Each row was made from one path, in order. Every step used is in the known rows, and no mark comes twice. Write each row's path.
Known rows:
bovos/limit/gebigem/mekom/nabakoz/tafuf: [ 28  13  -6 -39 -84 -45  -9  37   4 -22  28 -19 -19 -86  12  -9 -25 -50
  13  22   4  54   6 -33 -27 -41 -13  44 -10  26   1  -4 -26]
limit/gebigem/pigila: [-13   6  -1 -70 -23 -59  37  26  17  -5 -14 -16 -54  50  -2  20   9  38
  12 -60   0  11 -12   3  -9  -2  28  28  10 -45  -6  15  23]
tafuf/nabakoz: [-10 -22  38 -54 -22 -18 -12  18 -17  11  41 -24 -30  18 -19  -6   3 -19
  -3  43 -17  40 -14  11   6   0 -51  15   2 -29 -27  75 -48]
pigila/gebigem/mekom/mazat/padu: [ 73  -3 -26 -70 -18  -5 -29  26  76 -15 -19  71 -53 -49 -12 -43  21 -35
  46 -76 -32  19  31   6 -43  21 -46  53  -5  35 -26  -9  18]
bovos/limit/gebigem: [ 34 -25  21  -6 -25 -35 -16  53  12   3   1  10 -28 -78 -14  32 -38  36
 -40  -1 -22  -1 -11  -2  -2 -10 -21  54  17  18 -15  31  -4]
fitag/nabakoz/mekom: [ 53  13  41 -26 -26 -12  32   5  61  19 -11  13   3 -17 -63  -2  40   0
  29  45 -35  50  25  11 -70 -22 -22   7 -10  26   1 -59  11]
pigila/gebigem: [ 61   4 -13 -27 -19  10 -14  10  31  -1  13 -25 -37  16  -2  -6 -12   2
   8 -28 -34  20  43  -6   7  20  -6  24  -3 -25 -17  15 -17]
mazat/mekom: [ 19   9 -10 -46 -17 -12  16   3 -19  35   6  48 -47 -29 -10  23  13 -36
  24 -60 -30   3  19 -12 -52 -31 -64  24  17 -44  -7  12  31]
mazat/padu: [ 39  -1 -16 -28  10  -3 -12  26  58  22 -26  54 -36 -27 -23  -2  15 -36
  29 -50 -22   7  31  28 -35 -14 -44  30 -14  42 -21 -21  32]
padu/mazat/mekom/nabakoz/lebit/sokopi: [  3  71 -11 -53 -28 -34 -34   8 -54   0  23  16   7 -71 -32 -22 -53 -26
  21 -12 -36  67  43 -16 -75 -40 -18  20 -28  13 -37 -33  49]
godun/mazat/mekom/nabakoz: [ 26  36 -12 -66 -25  -9 -30  -2 -13  -1  47   4 -53 -60  -8  17 -27 -14
  26 -62  10  43  19 -15 -80 -15 -44  13  23 -13   2 -25  43]
tafuf/nabakoz/lebit: [ 10   8  18 -40 -52  -2 -45   6  -9  22  31   9 -19 -38 -72 -27  12 -47
  22  26 -33  59  19  22  -4 -36 -12  17 -20 -14 -34  83 -11]
gebigem/pigila: [-36  15 -12 -65 -16 -62  28  11  18   1  -6 -12 -50  77   3 -13  34  24
  34 -46  21  17   0 -15 -36 -10  21  18  18 -56  -7   1  24]
mekom/mazat/padu: [ 59  -1 -25 -31  -3  15 -34  34  59  10 -32  76 -34 -79  -3 -34  24 -45
  39 -43 -27  20  24  21 -60  10 -39  33  -6  66 -24 -11  31]
padu/mazat/mekom/nabakoz/pigila: [ 25  11 -11 -41 -65   1 -18 -14 -38   4  24  29 -19 -63 -40 -11 -42   9
  48  -5   6  47  -7   2 -90 -48 -20  20 -25 -28  16 -17  49]
pigila/nabakoz/mekom: [ 24 -28  40 -37 -67  -9   6   4  88 -27  19   6  -3 -20 -47 -32  18 -14
  16  56 -29  55  49 -13 -29   0 -13  19 -13  -9  -8  28   6]
padu/mazat/mekom: [ 16  17 -32 -69  -4   2   6  -4 -39  49  39  19 -39 -26 -11  21 -45 -28
  26 -71 -42  -3  -7  -7 -72 -25 -51  30  21 -22   2  28  62]
fitag/gebigem/limit/bovos: [-33 -29  13 -29   2 -40  32  -4  21 -21  -7 -11  19 -21 -23 -29  25 -31
 -13 -63 -61   3  -8  -1  23  58  -9  12   5  30  -2   9 -27]
nabakoz/lebit/gebigem: [-14  44 -30  -6  -8 -13 -35  13  39 -13  -3   9 -35 -41 -37 -47  12 -84
  36   2  14  13  60  -1 -35 -82 -23  43 -22  22 -27  23 -35]
godun/mazat: [ 13   9  23 -25  15 -34 -23   3  14  12  44 -60 -40  19 -14  22 -54  15
   0 -46  13  37  -7   7  -9 -50  -2  27  42   3   2  27  47]
nabakoz/pigila/gebigem/mekom/mazat: [ 49  -3 -10 -69 -58 -24 -17  15  25 -40   3  34 -50 -42   2 -66  14  -6
  43 -26 -16  41   4 -27 -31  19 -17  59  10 -22 -12  24 -13]
lebit/gebigem: [-23  28 -26  -9  16 -25  -8  24  36 -18  -5 -10 -43  -2   1 -27  11 -64
  23   5  28  -4  44  -9 -33 -59 -42  44  -5  19 -19   2 -47]
mekom/nabakoz/pigila: [ 17   6   2 -13 -66 -10 -19  -1 -16 -12   1  20 -13 -54 -34 -20 -13  16
  38  29  22  58   1   7 -62 -47  -3  16 -32 -15   8 -26  19]
pigila/nabakoz/lebit/gebigem/limit: [-40  36 -20 -74 -33 -72 -11  -7  59 -38  -3  -2 -18 -64 -24 -61  25 -14
  25  -9  38  11  50 -25 -10  12  -7  16  -5  -5 -32  42 -50]
nabakoz/mekom: [ 24  14  20 -13 -45 -18  24  13  80 -12   8  19  -8 -26 -45 -21  20 -13
  18  32 -28  40  31  -2 -34 -43 -11  28 -15   2  -1 -11  19]
bovos/limit/gebigem/tafuf/nabakoz/pigila: [ -2 -50  50 -44 -80 -33  -9   3 -24  10  15  12 -10 -40 -47 -14 -18  50
  11  54  15  43 -23  23 -14 -42 -35  33 -25 -43  -4  56 -48]
fitag/gebigem/pigila/nabakoz: [-67 -53  50 -84 -30 -28  11  12  30 -18  -6 -32 -34  77   1 -29  32  27
  31 -15  -3  30  37 -15 -32  43   2   4  20 -40 -12  63  -8]
nabakoz/fitag: [ 29   0  31   0 -45  -4 -41  37  -5  17   8  38 -75 -48  -5 -12  23   6
  12   6  -5  45  20  -7 -24 -44   6  31  -7   7  14  45  24]
godun/mazat/mekom/nabakoz/fitag/gebigem/limit: [-64  28  46 -84 -27 -51  -1  10  32 -22  -5  -2 -42 -55  -9 -19  16  71
  25 -81  13  15  15 -14 -33  18  -9  -1  25  -2   5  24   7]
lebit/gebigem/pigila: [-50  28 -27 -60   0 -66  22  10  35 -19  -8 -21 -57  82   4 -32  30 -15
  45 -44  48  -2  21 -21 -50 -38   4  31   5 -46 -14  -2 -13]
pigila/gebigem/limit: [ 10  27 -13 -78 -27 -60   7  -5  51 -25   1 -16 -19 -32   2 -28   8  45
   5 -42   8  11  28 -26  18  63   6   5   6 -35 -23  18 -34]
gebigem/tafuf: [-39   2 -10 -70 -25 -36  31  16  28  19  -8  22 -34 -34  11  -4  55  39
  12 -19  20  27  28  16  -2   2 -26  23  18   1  -5   1 -60]
godun/mazat/mekom/nabakoz/pigila: [ 30   9  12 -31 -63 -11 -21 -18 -30  -2  21  20 -28 -56 -40  -1 -35  12
  48 -17  20  55  -3   4 -78 -65 -21  16 -17 -37  15 -19  50]
mekom/mazat: [ 27   9 -14 -25 -20   6 -23  36  13 -10  -8  36 -30 -78  25 -44  26 -22
  23   8 -15  41   3 -12 -47  22  -8  30  21  31 -15  21  -4]

Write each row's path:
[ 37  22 -19 -46 -80 -24  -2  18   9 -25  29 -34 -25 -48  17 -20 -12 -62
  32  11  -1  63  26 -31 -19 -28  -5  31 -21  14  -3 -13 -28]	pigila/gebigem/mekom/nabakoz/tafuf
[-44 -41  60 -51 -61 -16   8  -3 -19   5  -2  -2 -10   3 -45 -24   9  41
  36  36   7  45 -11  36 -20 -43 -33  17 -26 -36  -1  49 -48]	fitag/gebigem/tafuf/nabakoz/pigila
[-82   1  47 -57 -18 -37  20  28  22  -4 -28  -9 -65  87  -2 -20  48  57
  50 -67   5  13   9  -5 -49 -22  23  15  12 -34  10  24  26]	nabakoz/fitag/gebigem/pigila
[-26  37  29 -57 -32 -51 -17  13 -42   2   9   5  10 -38 -33 -29 -11  -9
   4  29 -30  70  40   2 -17 -36 -25  21 -27  -4 -53  10 -21]	gebigem/tafuf/nabakoz/lebit/sokopi
[-19 -21  18 -31 -20 -30   5  -2  17 -29   2   2   2 -51 -24 -37  21 -22
  -7 -58 -52  19   0  -7   4  57  -2   9  -4  35   7   7 -19]	mekom/nabakoz/fitag/gebigem/limit/bovos
[-71 -24  94 -25 -18  13 -17  46   4   4 -12 -10 -52  13 -18 -14  32  34
  22 -11 -37  26  14  20 -23 -25 -29  16   2  25   3  72 -17]	tafuf/nabakoz/fitag/gebigem
[-77   3  25 -92 -27   1  10  25   9  13  -4  29 -54 -53   8  -9  36  71
  38 -62  -2  21  37  21 -52  -1 -35  21  18  24  21  14 -30]	padu/mazat/mekom/nabakoz/fitag/gebigem/tafuf
[ 23  41 -42 -74 -25   7 -23   2 -26   7  51  15 -44 -74  -4   6 -35 -17
  29 -47  -9  32  11 -17 -95   7 -41  13   7  -2   2 -23  44]	padu/mazat/mekom/nabakoz
[ 32   1  -5 -73 -42 -36  -5  41  24 -37  -3  39 -55 -71   8 -38  21  -7
  16 -32 -26  35 -14 -13 -11  18 -18  66  22  11 -14  26 -12]	limit/gebigem/mekom/mazat
[ 80   3  -8 -32 -63  20 -26 -13   1 -15  15  -1 -32 -22 -27 -12 -32  10
  40 -28 -18  37  40  -7 -40  -5 -11  18 -29 -53   0  -7   5]	mazat/mekom/nabakoz/pigila/gebigem
[-79 -32  59 -93 -21 -18  13  21   4   8  19 -22 -31  14 -14 -10  36  32
   9  14  -9  31   5  31   8  15 -63  11  11 -13 -19  69 -96]	fitag/gebigem/tafuf/nabakoz
[-26  20  -8 -92 -33 -78  -7   3  39 -40  27   4 -70  14 -51 -53  30 -64
  39 -22  13  17  24 -21  -5 -63 -56  75  -2 -32 -27  38 -48]	tafuf/nabakoz/lebit/gebigem/mekom
[-19 -12  38 -80 -45 -21 -22  40  19 -38   1  35 -65 -42   7 -64  45  -1
  38 -22 -25  41  -7 -19 -33  14 -36  54  23   9 -11  59 -22]	tafuf/nabakoz/fitag/gebigem/mekom/mazat
[ 23  36 -27 -60 -33  -2 -16  11 -15  -1  27  36 -50 -76  -1   9   7 -23
  28 -38  -2  36  27 -18 -81  -1 -51  10   8 -15  -5 -34  21]	mazat/mekom/nabakoz
[  1 -17 -13 -36 -17 -47  -3 -21  18 -28  23  -7  16 -45 -45 -53   9 -86
 -11 -26 -37  14   8  -5  23  32 -16  22 -15  15 -22  38 -56]	tafuf/nabakoz/lebit/gebigem/limit/bovos
[ 47  19  11 -35 -64   9 -56  26 -22   6  26  64 -86 -89  -5  -6  16   0
  29 -16   1  53  34 -19 -71 -32 -18  22  -9  -6  18  16  36]	mazat/mekom/nabakoz/fitag
[  5 -26 -17 -34 -24 -43  -4 -24  30 -33  14  -4  16 -50 -39 -60  15 -85
  -8 -28 -35  15  24 -14  20  46  -8  22 -14  21 -16  35 -48]	pigila/nabakoz/lebit/gebigem/limit/bovos
[ 29  -4  21 -60 -64   1 -12  25  54 -23  14  40 -12 -87 -10 -62  33 -12
  29  47 -19  62  10   0 -48  21 -27  30  -1  19 -16  37 -37]	gebigem/tafuf/nabakoz/mekom/mazat
[ 45 -16  16 -37 -66  13 -22  24  68 -33   4  37 -10 -85  -8 -68  26 -25
  30  51 -32  62  32 -21 -57  33  -6  28   2  21 -13  37  -1]	pigila/nabakoz/mekom/mazat
[ 25 -52  58 -43 -77 -24 -55  36   5  -1  18  26 -78 -24  -5 -22   7  48
   6  15   6  45  29 -27 -31   1  17  35   0 -29   8  90  13]	bovos/limit/gebigem/pigila/nabakoz/fitag
[-56  15 -29 -63  -6 -40  22  16  46  -5 -10  14 -43 -33  15 -22  50   0
  24 -12  46   7  51   9 -18 -27 -43  39   8  15 -11  -5 -95]	lebit/gebigem/tafuf
[ 23 -22  57 -27 -55  -3 -54  33 -23  18  37  18 -73 -26 -18 -16  13   4
   6  39  -8  56   8   3 -12 -32 -17  23 -14 -14   2  92 -13]	tafuf/nabakoz/fitag
[ 18  -7  49 -40 -59 -16   9   8  61 -12  39  -5  -7  -9 -60 -24  11 -24
  11  64 -31  53  17   5 -23 -27 -35  20 -21 -19 -16  36 -16]	tafuf/nabakoz/mekom
[-74  -1  35 -86  -9 -69  37  23  41 -31  -9  -5 -61  50 -21 -19  49  20
  29 -67 -21   5   2 -13  -4 -26 -47  56  27 -16  -2  10 -12]	fitag/gebigem/mekom
[  0 -10  12 -61 -69 -13 -31  -5  18   4   7   9 -23 -11 -55 -42  27 -24
  37  -1 -17  59  50  -3 -23  -6  26  12 -11 -32 -26  72  18]	gebigem/pigila/nabakoz/lebit
[ 22 -15  18 -62 -24  20 -16  33  97  -8 -30  76 -21 -74 -26 -46  38 -19
  50 -31 -36  27  39  36 -63  15 -55  28 -16  66 -21   3  -3]	fitag/gebigem/tafuf/nabakoz/mekom/mazat/padu
[ 63 -24  22 -32 -59  12 -23 -11   0  -4  23 -33 -24  20 -35 -19 -34  13
  24  12 -25  41  22   9   4  -5 -11  23 -32 -61 -11  46 -28]	tafuf/nabakoz/pigila/gebigem
[ 21  27 -11 -77 -58 -55   1 -18  38 -36   1  -9 -14 -50 -15 -39  -4  59
  20 -32  20  26  23 -21  -5  47  14   1 -14 -42 -14   0 -24]	mekom/nabakoz/pigila/gebigem/limit
[ 84   4   2 -35 -57  17 -34 -20   1 -11  30 -20 -34 -15 -31  -5 -58  17
  36 -42 -10  42  35  -1 -39 -15  -7  18 -18 -52   3   0  20]	godun/mazat/mekom/nabakoz/pigila/gebigem
[-23 -26  58 -60 -66 -23  26   4  96 -34   4  -9 -10  36 -44 -40  31  11
  33  21 -26  45  48 -13 -45   6  -1  13  -8 -28  -1  27  14]	fitag/gebigem/pigila/nabakoz/mekom
[ 18  46 -21 -63 -67 -23 -40   6  17 -20  25  36 -42 -78 -63 -37  24 -32
  38 -22  -6  64  36  -3 -35 -35  -2  32 -16   1 -22   6  18]	gebigem/mekom/nabakoz/lebit
[-82   8  59 -76 -28 -57   7  23  34 -21 -16  -5 -32 -31  -8 -34  41  71
  15 -32   2  13   7  -7  -4  29  -9  -2   9   0  -9  58 -34]	tafuf/nabakoz/fitag/gebigem/limit
[-49  25 -29 -63 -26 -30   1  11  48  -1  -9  27 -39 -56 -10 -35  53 -13
  32 -13  36  18  64  16 -18 -43 -31  38  -4  17 -15   9 -85]	nabakoz/lebit/gebigem/tafuf
[-14 -21   7 -66 -38 -47  17  37  27  11  -5  31 -34 -85   4  20  17  73
 -24 -15  10   7  15  16   8   7 -30  46  24  11  -5  14 -65]	bovos/limit/gebigem/tafuf
[ 67 -10   2 -42 -27  16 -32  27  86  -4 -12  72 -23 -78 -31 -45  18 -49
  42 -12 -37  33  31  23 -64   5 -45  32 -22  50 -24   1  22]	tafuf/nabakoz/mekom/mazat/padu
